Known rows, with every step that occurs
kedofe/gesimu: -.09	.06	-.08	.20	.36	.21	.02	.12	.04	.27	.02	-.14	-.14	.11	-.03	.08	.08	-.08	.13	.04	-.19	-.04	-.10	-.02	-.14	.01	-.18	-.10	.09	-.11
kedofe/gesimu/gunal/garub: .03	-.04	-.20	.17	.59	.20	.16	.27	.15	.08	.12	-.26	-.15	.05	.29	-.05	.34	.07	-.08	.02	-.06	-.12	-.23	.11	-.04	.08	-.24	-.01	-.04	-.12
kapeber/mago/sebal/gesimu/lugen: -.04	-.22	.09	.20	.10	.21	-.10	.04	-.07	-.15	-.27	-.15	.25	-.05	-.01	-.14	.13	.34	.52	.42	.10	.05	.47	.31	.13	.43	.16	-.11	.14	-.15
gorora/gesimu: .10	.04	.15	.24	.12	-.05	.08	.19	-.22	-.07	.23	-.28	-.07	-.06	.12	.07	.17	-.28	-.02	-.07	-.12	-.10	.13	.05	-.05	-.13	-.17	-.04	.01	-.10
sebal/gesimu/kapeber/mago/gorora: -.04	-.19	-.14	-.07	-.06	-.37	-.18	.10	.11	.15	-.17	-.11	.26	-.07	.01	-.08	.19	.43	.03	.20	.35	.13	.24	.13	-.11	.50	.20	-.17	.16	.24
bepak/mago/gorora/gesimu/kapeber: .00	-.21	.02	.11	-.14	-.51	-.05	.43	-.23	-.07	.27	-.18	.10	-.21	.23	.06	.41	-.11	-.45	-.25	.09	.07	-.10	.15	.00	-.09	-.08	-.03	-.09	-.01
mago/gorora/gesimu: .25	-.01	.17	.00	.00	-.30	.05	.22	-.26	-.06	.20	-.35	.04	.04	.05	.16	.21	-.37	.04	-.07	-.01	-.13	.10	.00	-.05	-.03	.00	-.09	.06	-.03
lugen/mago/sebal/gesimu/bepak: .09	.01	.29	-.04	.05	-.28	-.02	.22	.01	.08	-.02	-.04	.10	-.17	-.16	-.08	.10	-.04	.37	.07	.34	-.22	.44	-.06	-.25	.21	.08	-.18	.36	-.06
lugen/mago/gorora/gesimu/bepak: .33	.11	.46	.04	-.08	-.67	.17	.30	-.27	-.05	.34	-.38	.07	-.09	.05	.13	.40	-.39	.18	-.09	.18	-.20	.16	-.08	-.14	.04	.08	-.05	.30	.09
toker/gesimu: -.06	.03	-.03	.06	.13	.23	-.12	-.08	-.14	.10	-.17	-.19	-.11	.05	.02	-.03	.08	-.18	-.01	.13	-.21	-.08	.06	-.09	-.06	.06	-.08	-.06	.10	.12
gesimu/gunal: .01	-.15	-.01	-.05	.08	.12	.09	.06	.03	-.08	.05	-.10	-.04	-.09	.09	.00	.20	.07	-.11	-.06	.16	.04	-.13	.08	.11	-.01	.04	.15	.07	.02
kedofe/gesimu/sebal: .07	-.16	.05	.19	.16	.18	-.11	.20	.06	.28	.17	-.25	-.22	.15	-.11	.07	.24	-.01	.05	-.01	-.10	.01	-.05	-.02	-.07	.02	-.08	.05	.01	-.01
zagu/gesimu: .02	.06	.28	.12	.13	-.10	.08	.04	-.21	.16	.16	-.19	-.19	.07	.03	.12	.20	-.27	.00	-.07	-.16	-.09	-.12	.03	.14	-.07	-.13	.08	.05	-.06
gunal/pide: -.03	.00	-.04	.08	-.17	-.13	.01	-.12	.11	.01	.04	.03	.14	.07	.17	-.12	-.07	-.05	.09	-.03	.12	.22	.00	-.18	.02	-.10	-.07	.07	-.09	-.04
tetumal/gesimu: .17	.11	-.04	.02	.03	-.17	.07	.06	-.07	.04	.20	.04	.02	-.07	.02	.04	.20	.01	.09	.02	.03	.08	-.10	.00	.04	.05	-.04	.12	.02	-.08
mago/sebal: .00	-.07	.07	-.06	.04	.01	.00	.16	-.02	-.12	-.11	.06	.10	-.03	-.12	-.08	-.02	-.04	.12	-.05	.18	-.12	.17	.17	.03	.02	.06	-.07	.15	-.11
bepak/mago: -.20	.01	-.07	.13	-.08	-.15	-.06	.08	-.11	.14	.06	.08	.07	-.11	.06	.05	-.01	.04	-.30	-.10	-.10	.05	-.01	.02	-.04	-.05	-.15	.06	-.16	-.10
kedofe/gesimu/lugen/mago/gorora: .14	-.16	.21	.23	.17	.30	-.09	.04	-.10	-.09	.00	-.40	.01	.19	.09	.16	.42	.07	.78	.30	-.22	.15	-.07	.19	.27	.29	.13	.04	.18	.10
bepak/mago/sebal/gesimu: -.18	-.15	-.09	.08	.07	-.06	-.19	.23	-.12	.17	-.15	.06	.13	-.13	-.04	-.03	-.10	.01	-.05	-.02	.03	-.09	.38	.05	-.24	.08	-.14	-.12	-.01	-.31
gesimu/kapeber: -.03	-.21	-.05	-.01	-.06	.00	-.05	.15	.15	-.16	.04	.08	.01	-.13	.12	-.12	.25	.26	-.20	-.08	.25	.18	-.20	.14	.11	.02	.10	.00	-.02	.13
kapeber/mago: -.13	.16	-.03	.16	.00	-.12	.03	-.08	-.05	.09	-.11	.02	.18	-.04	-.03	-.08	-.02	.26	.03	.18	.06	-.01	.21	.15	.00	.25	.06	.03	.12	.10
mago/sebal/gesimu/tetumal: .14	-.29	.13	.00	.12	-.04	-.21	.15	-.07	-.12	-.10	-.04	.08	.05	-.04	-.09	.23	-.11	.07	-.04	.16	-.17	.35	.21	-.11	.12	-.06	-.14	.16	-.24
gunal/garub: .08	.04	-.12	.03	.15	-.12	.03	.09	.07	-.11	.05	-.02	.02	.00	.22	-.14	.04	.14	-.09	.07	-.02	-.11	-.03	.08	.00	.07	-.14	-.06	-.20	.01
toker/gesimu/gorora: .16	-.07	.05	-.20	.11	.21	.05	.03	-.13	.15	-.24	-.23	-.04	.10	-.13	-.06	.45	-.08	.04	.01	-.15	-.06	.05	.11	.20	.20	.01	.04	.27	.10
sebal/gesimu/lugen/mago: .10	-.24	.20	.28	.05	.41	-.21	-.14	-.02	-.19	-.05	-.29	.03	-.07	.14	.01	.23	.26	.66	.37	-.11	.21	.22	.13	.19	.32	.05	.01	.03	.05
bepak/mago/gorora/gesimu: .06	.01	.09	.14	-.06	-.47	-.03	.27	-.39	.08	.23	-.24	.11	-.06	.14	.19	.16	-.35	-.22	-.17	-.12	-.09	.11	.02	-.11	-.10	-.16	-.02	-.10	-.15
sebal/gesimu/lugen/mago/gorora: .26	-.29	.21	.05	-.04	.21	-.25	-.10	-.08	-.18	-.09	-.35	.14	.05	.10	.09	.26	.21	.76	.40	-.05	.18	.23	.06	.20	.39	.21	-.01	.07	.14
lugen/mago/sebal/gesimu: .00	-.08	.11	.12	.12	.22	-.21	.04	-.01	-.02	-.17	-.09	.13	-.12	-.10	-.05	-.01	.11	.53	.15	.13	-.14	.50	.19	-.10	.31	.03	-.13	.25	.03

Rows
.04	-.25	.33	.20	-.06	.41	-.09	.06	-.12	-.48	-.08	-.11	.17	-.08	.06	-.08	.29	.19	.68	.21	.04	.09	.16	.41	.43	.21	.25	.10	.19	.04
gesimu/lugen/mago/sebal
.03	.14	.11	-.06	-.09	-.74	.20	.48	-.21	.13	.31	.22	.15	-.26	-.02	-.01	.26	-.17	-.25	-.19	.28	-.09	-.05	-.09	-.15	-.06	-.11	.08	.11	-.38
tetumal/gesimu/bepak/mago/sebal
.03	-.11	.26	.06	.20	.07	.19	.11	-.20	.08	.24	-.29	-.22	-.01	.16	.11	.36	-.22	-.08	-.15	.01	-.07	-.24	.10	.28	-.08	-.10	.22	.12	-.06
zagu/gesimu/gunal
.14	-.25	.25	.18	.08	.08	-.28	.06	-.10	-.19	-.10	-.09	.12	-.02	-.02	-.08	.32	-.03	.37	.01	.18	-.15	.47	.33	-.04	.30	.00	-.07	.30	-.01
lugen/mago/sebal/gesimu/tetumal
.23	-.25	.09	-.29	.12	.09	.04	.22	.00	.07	-.26	-.07	.14	.02	-.27	-.10	.26	.12	.28	-.06	.21	-.10	.34	.20	.10	.28	.08	-.12	.28	-.25
mago/sebal/gesimu/gorora
.15	-.21	.06	.09	.10	-.03	-.20	-.01	-.01	-.01	.01	-.11	-.03	.07	.07	-.02	.27	-.05	-.06	.01	.03	-.05	.17	.03	-.14	.11	-.16	-.08	-.01	-.13
sebal/gesimu/tetumal
-.03	.11	.03	-.05	.12	-.62	.10	.43	-.11	.54	.17	-.09	-.01	.09	-.06	.16	.24	-.33	-.23	-.16	-.01	-.08	-.19	-.30	-.36	-.05	-.16	-.11	.09	-.25
kedofe/gesimu/bepak/mago/gorora
.07	-.04	.16	-.21	.10	-.37	.08	.33	.02	.14	-.03	.01	.06	-.08	-.19	-.09	.02	-.19	.05	-.04	.37	-.21	.27	-.25	-.36	.07	-.01	-.24	.22	-.26
mago/sebal/gesimu/bepak
-.23	-.34	-.14	.07	.00	-.07	-.23	.36	.01	.03	-.10	.12	.13	-.31	.09	-.17	.13	.26	-.26	-.10	.25	.08	.19	.17	-.13	.07	-.06	-.12	-.03	-.19
bepak/mago/sebal/gesimu/kapeber
.11	.12	.12	.17	.01	-.40	.07	.15	-.28	.03	.10	-.35	.20	-.02	.03	.08	.17	-.14	.07	.09	.02	-.13	.34	.16	-.04	.21	.05	-.09	.18	.07
kapeber/mago/gorora/gesimu
-.22	-.15	-.03	.06	-.06	-.15	.00	.25	.01	-.17	-.15	.16	.26	-.21	.00	-.27	.19	.44	-.04	.02	.43	.03	.18	.46	.13	.27	.24	-.05	.27	.12
gesimu/kapeber/mago/sebal
.38	-.19	.42	.18	-.18	-.19	-.15	.19	-.27	-.13	.37	-.51	.03	-.04	-.02	.17	.43	-.18	.27	-.03	.14	-.05	.26	.14	.11	.14	.14	.10	.10	.31
lugen/mago/gorora/gesimu/sebal
.10	-.14	.05	-.13	.10	-.04	.07	.18	-.03	.20	-.35	-.07	.32	-.02	-.31	-.15	.27	.37	.30	.11	.27	-.11	.58	.40	.08	.50	.15	-.10	.40	-.11
kapeber/mago/sebal/gesimu/gorora
.00	.15	.23	.20	-.02	-.68	.19	.46	-.32	.15	.42	-.16	-.03	-.23	.13	.08	.29	-.42	-.51	-.29	-.01	-.14	.02	-.19	-.29	-.26	-.30	-.03	-.04	-.31
gorora/gesimu/bepak/mago
.20	-.20	.28	.23	-.06	-.08	-.04	.25	-.19	-.08	.40	-.38	-.12	-.11	.02	.09	.32	-.26	-.12	-.11	.01	-.05	.13	.05	.03	-.08	-.06	.07	-.08	-.01
gorora/gesimu/sebal
.21	-.23	.11	.01	-.06	-.32	.01	.39	-.12	-.22	.24	-.29	.04	-.09	.17	.03	.41	-.11	-.14	-.16	.22	.04	-.08	.13	.06	-.02	.07	-.10	.05	.07
mago/gorora/gesimu/kapeber
.13	-.23	.22	.23	-.09	-.21	-.04	.26	-.39	-.24	.25	-.38	.11	-.05	.26	.18	.40	-.22	.00	.02	-.22	.14	-.02	.11	.18	-.07	-.08	.08	-.19	-.23
bepak/mago/gorora/gesimu/lugen
.02	-.13	.22	.33	.10	.55	-.21	-.18	-.23	-.24	-.14	-.36	-.05	-.01	.16	-.04	.40	.06	.52	.39	-.32	.13	.09	.16	.32	.26	.10	.08	.16	.27
toker/gesimu/lugen/mago
.24	-.11	.10	.13	.00	.08	.07	.04	-.09	-.28	.24	-.08	.04	-.06	.19	.06	.40	.15	.33	.24	-.09	.28	-.24	.11	.33	.06	.02	.20	-.10	-.15
tetumal/gesimu/lugen
-.16	-.14	-.16	.16	.04	-.12	-.12	.07	.16	.13	-.11	-.04	.14	-.20	.08	-.17	.16	.54	-.07	.22	.30	.16	.24	.19	-.12	.36	.08	-.14	.12	.15
sebal/gesimu/kapeber/mago
.39	-.02	.05	-.23	.01	-.18	.24	.16	-.04	.06	.14	-.02	.08	-.01	-.11	.03	.54	.16	.12	-.10	.08	.12	-.14	.20	.29	.18	.02	.21	.15	-.11
tetumal/gesimu/gorora
.25	-.19	.04	-.24	.08	.04	.03	.07	.06	.20	-.16	-.15	.05	.03	-.14	-.02	.26	.17	.15	-.01	.05	.02	.21	.03	.05	.25	.01	-.03	.14	-.13
sebal/gesimu/gorora
.24	-.23	.27	.04	-.17	.13	-.12	-.09	-.12	-.36	-.02	-.24	.17	.06	.08	.08	.31	.16	.64	.28	-.01	.21	.01	.22	.39	.31	.29	.12	.08	.22
gesimu/lugen/mago/gorora
-.07	.04	.03	-.01	-.04	-.54	-.01	.25	-.06	.44	.09	.02	.01	-.15	.01	.02	.02	-.10	-.37	-.07	.12	-.06	.12	-.38	-.45	-.03	-.23	-.11	-.08	-.30
sebal/gesimu/bepak/mago
.17	-.23	.21	.12	-.25	-.47	-.13	.37	-.39	.07	.40	-.37	.03	-.08	.04	.18	.35	-.33	-.31	-.20	.00	-.02	.10	.02	-.04	-.06	-.07	.12	-.19	-.04
bepak/mago/gorora/gesimu/sebal
.17	.22	.28	.02	-.07	-.90	.26	.35	-.29	.15	.24	-.33	.18	-.07	-.03	.08	.28	-.28	-.09	.00	.25	-.19	.24	-.08	-.23	.15	.07	-.13	.29	-.01
kapeber/mago/gorora/gesimu/bepak
-.02	-.15	.07	.16	.09	-.14	-.18	.09	-.11	-.02	-.19	-.02	.24	.01	-.07	-.15	.27	.13	.09	.11	.23	-.17	.56	.37	-.14	.38	.02	-.15	.29	-.12
kapeber/mago/sebal/gesimu/tetumal
.05	-.26	.00	-.16	.03	-.10	-.03	.31	-.10	.22	-.21	.00	.20	-.09	-.19	-.06	.24	.13	-.01	-.17	.09	-.07	.33	.24	.02	.20	-.07	-.04	.12	-.33
bepak/mago/sebal/gesimu/gorora
-.09	-.35	.04	.18	.00	.21	-.20	.17	-.16	-.12	-.13	-.05	.16	-.10	.09	-.05	.14	.11	.18	.16	-.07	.10	.25	.15	.07	.10	-.09	-.04	-.12	-.37
bepak/mago/sebal/gesimu/lugen
-.04	-.36	-.08	-.07	.10	.09	-.19	.29	.15	-.10	-.15	.05	.10	-.18	-.02	-.19	.13	.21	.03	.00	.36	.03	.16	.15	-.09	.14	.09	-.22	.11	-.06
mago/sebal/gesimu/kapeber
.16	-.19	.45	.44	.05	.36	-.01	.22	-.32	-.56	.14	-.37	.08	-.15	.17	-.01	.44	-.10	.68	.13	-.07	-.01	.29	.49	.38	.08	.09	.05	.19	-.07
gorora/gesimu/lugen/mago/sebal
.32	-.25	.29	.11	-.03	-.06	.04	.18	-.28	-.35	.22	-.48	.05	.07	.19	.16	.42	-.26	.30	.11	-.12	.09	-.03	.09	.28	.01	.07	-.01	-.05	-.09
mago/gorora/gesimu/lugen
.08	-.39	.13	.02	.11	.36	-.14	.11	-.02	-.23	-.15	-.16	.10	-.02	.03	-.06	.13	.10	.49	.29	.01	.07	.25	.13	.16	.16	.09	-.11	.02	-.25
mago/sebal/gesimu/lugen
.21	-.10	.25	.16	-.19	-.44	-.05	.24	-.27	.05	.28	-.45	.15	.01	-.05	.11	.36	-.07	-.01	.08	.17	-.05	.33	.17	.00	.23	.17	.06	.09	.18
kapeber/mago/gorora/gesimu/sebal
-.14	-.18	-.06	.07	.21	.12	-.01	.13	.02	.07	-.21	-.12	.22	-.15	-.07	-.15	.10	.27	.15	.15	.34	-.10	.51	.29	-.07	.37	.10	-.04	.34	-.04
kapeber/mago/sebal/gesimu/gunal
.22	-.13	.20	.21	-.11	-.54	-.11	.31	-.48	-.11	.34	-.28	.08	.02	.21	.14	.51	-.46	-.43	-.28	-.09	-.11	.05	.16	-.05	-.10	-.24	.03	-.07	-.17
bepak/mago/gorora/gesimu/tetumal
